Each row comes from the steps of one walk. Every step used is in the known rows, and no mark comes twice. Write the walk behind each row, first mark first.
In the rows, 128 means zero.
Known rows:
k l f a v: [ 86 102  86 104 129 172 132 103 125 111 192 111 143 202 166 118  99 122
 145 119  88]
f m: [129 109  79 105 147 167 134  95 118 127 123  97 147 101 118 106 109 130
 142 115 128]
v w: [147 136  90 108 124 169 133 103 103 126 150  79 176  79 134 118 104 107
 126 105  80]
k l p m f a v w: [ 67 127  90 106 141 176 136 103 112 120 213 117 161 135 135 115  95  89
 133 108  82]
w f: [228 132  90 114 186 180 137 105 109 113 119  75 171 110 124 117 101 137
 144 114 104]
v w f m p l k: [ 82 109  84 118 143 149 127 136 112 127 136 101 150  75 148 132 134 125
 145 115 134]
w v: [153 127  82 112 153 175 131 119 107 111 202  89 169 147 145 122 127 145
 121 116 141]
k l f: [127  99  89  98 146 161 122 101 122 122 135  79 151  94 184 115 117 125
 137 121  76]
v w f: [224 140  94 114 170 185 137 103 103 118 136  81 179  88 114 119  89 114
 139 107  91]
a v w f m p: [ 62 119  81 130 162 155 134 129 120 126 149 103 160  86 119 117  93 122
 148 122 131]
w f a: [252 130  84 121 185 178 136  79 115 107 149  91 158 145 138 106 111 133
 137 107  80]
k l p m f a: [152 125  83 113 201 169 137  80 123 108 193 106 147 115 152  98 126 121
 122 110  76]
k l p m f: [ 91 127  87 102 205 169 138 105 118 114 180  96 155  66 144 106 124 120
 121 117 100]
p l: [176 113  94  96 119 152 131 125 109 123  99  77 161  81 166 113 140 123
 135 107 118]
v w f a: [252 136  87 122 174 181 136  77 111 111 162  95 162 131 131 107 103 116
 134 102  70]
p m: [169 138  84 111 142 147 131  95 104 114 136  86 158 102 137 100 120 140
 128 119 106]
k l p m: [ 93 129  83 106 167 148 128  98 112 121 138  94 158 115 151 104 141 127
 135 119 116]
p m f a v: [ 95 118  85 108 150 175 142 104 121 105 211 116 146 184 142 112  96 123
 135 117  96]
p l f: [178 100  95  92 106 158 125 111 120 125 111  82 150  80 197 116 141 113
 128 109  98]
a v: [ 68 115  86 102 122 171 138 123 116 115 167  95 159 183 145 125  98 133
 146 121 114]

Which walk is each row?
[148 116  86 109 154 185 138 100 113 126 146 111 153 112  93 111  80 109
 151 113 128] | a v w f m
[ 87 102  87 109 114 162 133 118 127 114 182 113 144 183 176 120 112 117
 142 116 102] | m p l f a v
[110 129  89 109 111 176 136 103 109 119 192 105 166 150 135 119  89  99
 134 105  80] | f a v w
[ 83 132  90 107 130 178 139 102 113 120 211 116 162 138 136 116 100  89
 128 104  86] | l p m f a v w
[120 113  91 111 127 135 129 143 114 125 102  78 163  60 173 116 143 127
 135 113 126] | m p l
[181 135  95 112 158 189 139 112 105 116 156  92 175 123 113 124  78 111
 146 110  99] | a v w f
[139 100  93 103 112 147 123 123 124 127 114  83 152  65 202 119 142 115
 129 113 104] | m p l f
[ 62 103  80 116 137 140 126 136 117 126 130  97 144  87 160 130 147 138
 143 118 138] | f m p l k
[101 114  83 109 130 173 138 106 120 109 187 107 151 208 149 118 101 129
 143 116  98] | f a v
[146  91  86  95 118 163 129 100 124 132 113 104 136  80 152 106 124 110
 140 111 128] | p l f m
[109 132  87 103 196 172 141 104 119 114 176  95 158  68 145 107 130 121
 116 114 104] | l p m f
[ 58 115  75 128 158 143 131 124 123 127 131  90 156  71 137 112 116 138
 140 124 130] | f m p
[ 47 112  83 100 182 164 128 109 123 128 130  82 165 127 167 121 151 123
 143 116 111] | k l p
[100 108  93 112 125 148 133 144 115 129 121 102 156  70 143 116 116 106
 146 112 141] | a v w f m p l
[ 69 109  82 117 138 139 125 140 114 123 131  89 150  89 171 134 151 142
 140 118 128] | m p l k
[190 108  86 114 133 155 126  92 126 117 145  96 144 114 193 107 140 117
 126 106  79] | m p l f a
